Known rows, with every way that one mark hangs from another
L[B X[N P]]: [ 10  -6  -6  20   9  27   2  -7   0  -3   4  -3   1  -5  -1   0   8  -8
  -8  -6  11  -4   1 -25   1  -1   2 -25   8  -5   2   1  -8   0]
N[X[E]]: [ -1  30   2  12   6  12   4  -5   1  -7  -7  -2  -2   1   1  -3   8  -3
   2  -2  -2  -7  -6  -2  10   6  11 -23   5 -10   3  -8  -2  17]
S[U[L[Q X]]]: [  3 -26   6  -9  19   1   4  -9  -8  11  -8 -16   3   0   3   7  -4  12
   1  -7  -8   3  -3   7  -5  -3  15 -39   9   5  -2  -8 -24   1]
L[B U[J[Q] S] X[P]]: [-10 -11   0   2 -12  -2  -6  23   2  -4   4   9   9   1  -4  18  -4   2
  -1   4   0   0  11  -8  -4  -3 -14  37   4 -14  -1   7  10 -12]
J[Q[L] U[S] X]: [-16  -7  14  -6 -12  16   2  51   6 -24  -5  -9  -6   1   2  11   8   1
  -3   8 -22  11  16   4  13  11 -30  45 -16   4 -12  -1  10   9]
S[U[J[Q]]]: [ -5 -10   4 -16 -14 -17   2 -10   3  -4  12  -2   0   5   7  14   2  14
   0   4  -3   0  -3   6  10   7 -13 -21  12   8  -2  -2   4  16]
L[B X[E[Q] N P[U]]]: [  6   6  -8  25  15  15   1  -8  -1   0  15  15  -1  -2  -8  -3   6 -14
   5  -4  13  -9  -2 -15  -2  11 -18 -56  16  -9   4  -6  -9   0]
U[J L[X]]: [  2 -10   4  -6   7 -14   0   9  -2  -3  -5  -6   4   2   3  -2  -2  12
   6   3  -6 -10 -15   5  -2  -5  22  -9   6  12   3  -4 -25   3]
B[L[Q]]: [  2   6   9   3  -7  17   4  -5   0  -3   4   0   2  -1  11  -6  -2   4
  -1  -1 -12  -1   3  -2   2  -5  44   2  -3   2  -1   5   3 -15]
U[L]: [  6  -3   8  -7  11  -9   1   5  -2  -1  -6   1   5  -1   5 -18   3   8
  -1  -1 -11  -8 -10  10  -2  -6  22 -10  -4   7   1   4  -2   9]
B[L[X[E[Q] N]] P]: [ 16  11   3  27 -11  42   4 -18   3   3  -4  -4 -13  -2  -5 -28  -2  -6
   0   3  11  -3 -10 -18   1  -2  17 -15  16  -5   2  -3   2   0]
E[Q[L[X]]]: [ 12  -1   5  10   3   9  -1  19  -1 -11   8   4   5  -1  -5  -5   6   6
   0   6 -14  -1  -4  -7   5  11  19  -8  -3   9   0  -1  -4  -4]
L[U]: [  0  20  -2  -9   1 -19  -1   8  -3   2   5  11   7  -4  -4  -6  -2   7
  -7   0  -2  -7  -5  11   0   1   3  11  -6  -1   4   3   6   4]
S[U[J[Q] L[B X[N]]]]: [ -5 -23   4  -3   1   1   2  -3  -3  -2   0 -12  -5   2   6  10   0   8
   4   0   4   0  -4   4  -1   0  -4 -27  14  -2  -1   3 -13   1]
L[Q[E J] U]: [-12  12 -14 -10  -1 -27  -5   4 -10  13   0   8  -1  -1  -5  14  -5  -1
  -2  -5   7   7   1  21  -8   8   3  19  -7  -2   2   3   6  -6]
L[U X]: [ -1  17  -1  -4   7  -9   1  13  -6   2  -2   3   6  -4 -11   1  -5   6
  -4   0   2  -5 -10   1  -3   0   5  -1   0  -4   3  -6 -14  -8]
U[J[Q X[L N P]] S]: [  1 -27  10  -3 -13  27  -3 -13  12 -15   1 -17  -7   5  14   5  -3   0
   0  11 -12  -1  24  -8  17  -2 -29  53  -2   3  -5   4  15  12]
J[Q[L[B[P]]] U[S] X]: [-18 -14   7   5 -22  23   0  59   7 -17  -3  -8  -5   0   0   4   9  -6
  -6   8 -11  17  15  -6   8   5 -20  49 -18  -6  -9  10  21   0]
Q[E J L[X[P]] S]: [  8  -3 -16   3  -4  -6   3 -18   1  13  -6   1 -12  -2 -12  11   2 -23
  -2  -5  24  16  -6 -15  -8   9 -13  -7 -11   5  -2   1  -3 -18]
E[Q[L] X]: [ 21   1   4   5  -1  12  -2  23  -4 -17   7   3  11   1  -6  -2   8  -1
  -2   4 -30  -1   2  -1  13  12   6 -34  -6   9   1  -2   6  18]
L[Q[J S] X]: [  0 -18  -9  -2   2 -10  -3 -22  -6   8 -12  -8  -6  -2   5  19  -6   1
   3 -12  -5   6  -6 -11 -11   1  19 -25  -4   6  -5 -10 -33 -14]
J[X[E L[Q[S] U] P]]: [ -2   0 -10  -2   5  20   3 -16   1  14  -1 -12  -8  -2   2   3 -12 -21
   6  -2  -9  11  13   1  -2   4  -3   8 -20 -12   3   1 -10  -9]
N[X[E P]]: [  7  17  -1  12   4  20   5 -11   4  -2  -8  -3   2  -1   0  -4   8  -9
  -2  -1  -2  -5   0 -10  11   6   0 -32   8 -11   2  -8   2  27]
P[X[E]]: [ -3  30  -1   7   8   1   1 -13   2   0   7  12  -1   3  -4  -6   6   7
   8   2   3  -3 -14 -11  -7  -2  18  -9  15   3   2 -15  -7   5]
J[Q U[L S] X[N]]: [ -9 -16  16  -8   1  22  -1  30   1 -19 -20 -19 -12   0   7  -1   4   7
  -1   3 -24   3  14  15   8   3 -36  25  -3   5 -13  -3  -1  24]
P[U[L[B] S]]: [ -6  -2  10  -5  16 -26  -2   6   0  -1   4  16  13   0   2 -10   1   5
   1  -5   3 -12   1  12  -7 -12   0   2  -4  -2   1   9   9 -15]
Q[E[X] J S]: [  7  14 -16  -9  -4 -19  -1 -22  -6   7  -9  -1  -7   1  -7  16   3 -18
  -1 -13   5   7  -8   2  -2   5 -13 -48  -5   3  -1  -7  -4  -4]
X[E[Q[J L]] P]: [  6  -3 -11   8  -6   0  -2 -10   4  -3   9  14  -4   1  -4 -10  10 -16
   1   3  -9  -2   3  -6   0  15 -18 -15  -2   3   1  -2  11  26]
P[U X[N]]: [  9  20   2  -1  12 -14   0 -19  -1   2  12  13   4  -2  -3  -7  -2  16
   1   4  15  -9 -14  -7  -1  -4  -1 -18  16  12   2 -11 -10   4]
N[X[L[B U[J S]] P]]: [  1   4  -4   2  -9  16  -5   2   3  -1   0  -3  11  -1   6  13  -6  -5
  -4   4  -2  -7  20  -4   7 -10   5  41 -12 -20   4  12   5  -4]
X[E L N]: [  5  17   1  18  11  27   3 -34   4  -5   9  -1 -20  -1   6 -11   6 -10
   2  -3  10 -10   1  -7   4   3  -3  20  -3  -2   5   0   2  21]
U[L[B Q] S]: [ -5 -22   9   5  15   2  -6  10  -2  -3  -6   2   7   2  13   0   3   9
   2 -10 -15  -2  14   9 -10 -12  29  30  -7  -1  -3  13  10  -9]
N[X[P[U[S]]]]: [ 10   2   8  -2   5  -1   1 -10   4  -1  -6   3  15  -1   0   1   0   3
  -7   1   0  -9   8  -6  15  -4 -15 -16   5  -5  -1  -5   7  12]

Rows
[-16   3   7 -13 -11  11   3  45   0 -16  -3 -12  -2  -1   3   8   7   2
  -1   7 -25   7   1   5  14  13 -15 -16  -6   1  -8  -7 -11  11] -> J[Q U X]
[  2 -14  -1 -20   1 -26   2 -16  -1   5   3  -6   3   4   8   1  -1  13
   0  -1   0  -7  -6  18   1  -3  -2 -28   8  14   3  -1 -11  16] -> S[U[J L]]
[-12 -15 -10 -11  10 -17   0 -10  -9  15   0  -5   0   1   4  11   1  -4
   2 -11   7   9   2  19 -11   0  10 -32   0  -4   0   6  -4 -12] -> S[U[L[B Q[E J]]]]
[ 16  19   0  15   9  19   6   6  -3 -11   4  -2  -7   0 -12   2  11 -13
  -6  -1  13   7   1   0  12  13 -14   0  -3  10   3   2  21  16] -> Q[E[X[N]] L]
[-22  16   7   2  -5   8   2  47   3  -9   4   0  -1   1 -10   4   4 -12
   1   7   2  20  15  11   4  10 -12  60 -20 -19  -2  17  42 -34] -> J[Q[E L[B U[S]]] X]
[ -3 -18  14  -6  -2  -8   0  22  -1  -8  -7  -6   2   3   4   0  -1  14
   9   9 -14  -3 -14   4   0   1  21  -4   7   6  -2   0 -13   2] -> U[J[Q] L[X]]
[ 10   4   5  18  -2  22   7 -10  -3  16  -1  -5  -6  -3  -7 -10 -11  -4
  -1   0  33   8 -10 -10   0  -3  20  -8  11   0   3   2   5 -24] -> B[L[Q[E] X[N]] P[U]]
[ -9  -4 -13   2 -20 -22  -8  13   2   2   0  12   2  -4  -5  -7  -1  -8
 -13   0  15   3   8  -2 -11  -8 -11  71 -19 -11   2  18  28  -6] -> Q[J L[B[P] U[S]]]
[  7 -20  10  -2   6 -14  -4  -3   0  17  -7   5  12   1  -2 -14 -11  22
   3   4   7   3  -8  -2 -12 -19  20  19  11   9  -1  -2   5  -2] -> B[P[U[L[Q] S] X]]
[  4  29  -2  15  11  13   1 -28   2  -2   5   7 -11   1  -2  -9   7   7
   5   0  12  -6 -11 -12  -4   0   3  -2  20   6   2 -14  -4  17] -> P[X[E N]]
[-14  31   2  -7 -14   0   0  -4   5  -5   3   3  -4   4   1  -6  -9  -5
   5   4  -2  -8  11  14   1  -7  -8  45  -2  -8   2  -1   9 -18] -> B[L[U[J[X[E]] S]]]
[  5  14  -3  -5 -33  -6   1   3   4   8   4   5   3  -2   0 -19 -12   2
  -8   9  11  -4  -8   2   0 -12  20  30  -2  -1   7  12  14  -6] -> B[L[U[J]] P]
[ -9 -22  -4  -8  16  -9   2 -23  -9  13 -11 -13  -6   2   0   7  -4   1
   7  -9  -3   2  -5   8 -12   1  -2 -42  11  -1  -2 -15 -28   9] -> S[U[L[Q[J] X[E]]]]
[  4   0  -9  -7  -5 -12  -1   7  -2   5   4   3   9  -2  -8   8  -8   4
  -4   5   4  -6  -5  -3   0   1  -9   0   7   3   5  -5 -15   6] -> L[U[J] X[P]]
[ 10  -3 -11 -10 -11 -22  -8 -24  -1   2   0   9  -3   0   6   0   1   1
   1  -6 -16  -3  -6   3  -3   6   5 -39  -7   8  -4  -1 -11  -1] -> E[Q[J S]]
[ -2  29 -14  19  -4   3  -2  -3  -1  12   6  12  -4  -5  -9 -15  -2  -1
  -3   0  26   2 -10  -9 -14  -7   8  21   8 -15   8   6  12   1] -> L[B[P[X[E N]]] U]
[ -9 -12 -14  -8 -14 -20  -5  24  -4   4  -9   1  -1  -4   3  -6   5  -5
  -8  -4  -1  -2  -9   4 -11  -5   0 -12  -7   0   0   4 -17  16] -> Q[J[U[L[B[P]]]]]
[  3  10   8 -13  16 -29   1   2  -4   9   3  13  15   0  -4 -15  -6  17
   7   6   1  -7 -20   4 -10 -11  22 -28   8   7   2  -8 -16 -10] -> P[U[L] X]
[ -5 -26  11 -10 -15  16  -3   1  11 -13   3 -14   2   7  12   8  -3   0
   3  12 -20   1  22  -6  15  -3 -17  48  -7   1  -5   3  15  -1] -> U[J[Q X[L P]] S]
[ 22   6  -8   1   3  19   4 -22  -1  11  -1  -6  -3  -1  -6  12   1 -24
  -1  -7   4  11   2  -9   5   3  -3 -36 -11   0   2   2   4  -7] -> Q[E[X[L P]] S]
[  7 -15  -2  -4  -4   8  -3 -22  10 -13   0 -12  -2   5   9   2   0   3
  -5   2  -1  -8  19  -3  15  -3 -35  30   7  15  -3  -5   8  20] -> U[J[X[N P]] S]
[  4 -11  -4  -7  11  -7   4 -23  -4  15  -7  -7  -3  -2   3   6  -2  -3
   1 -14   5   5  -9   0 -12  -7  10 -54  -3  -3  -1   2 -24 -23] -> Q[S[U[L[B X]]]]
[-16 -25  -9  -3  -8 -19  -6   3   0   7   0  -4   8   1   5   1  -6  -5
  -2  -5   4   6   9  -2  -5  -8   1   6  -7  -8   0   4   4 -20] -> L[B[P[U[S]]] Q[J[X]]]
[-10  27  -4  10   3  -7  -1  25   0  -1  12  19   0  -1 -12   5   7  -9
  -5  -2  24   8  11  12  -6   3  -5  70 -18  -8   4  21  41 -26] -> Q[E L[B U[S]]]
[-14   4  10  -3   0 -14   0  -9   8 -14   7   4  -9   7   4   2  -1   3
  10   6   6  -8   7  10  12   7 -46  18  10   4  -2  -8  13  10] -> P[U[J[Q X[E N]] S]]
[  6  -4   5 -10  17 -27   0 -10  -6  19  -2  10   9  -1   2  -1 -12  17
  12  -1  -3   4 -15   5 -17 -10  32 -29   3  11  -1  -4 -25 -19] -> P[U[L[Q[S]]] X]
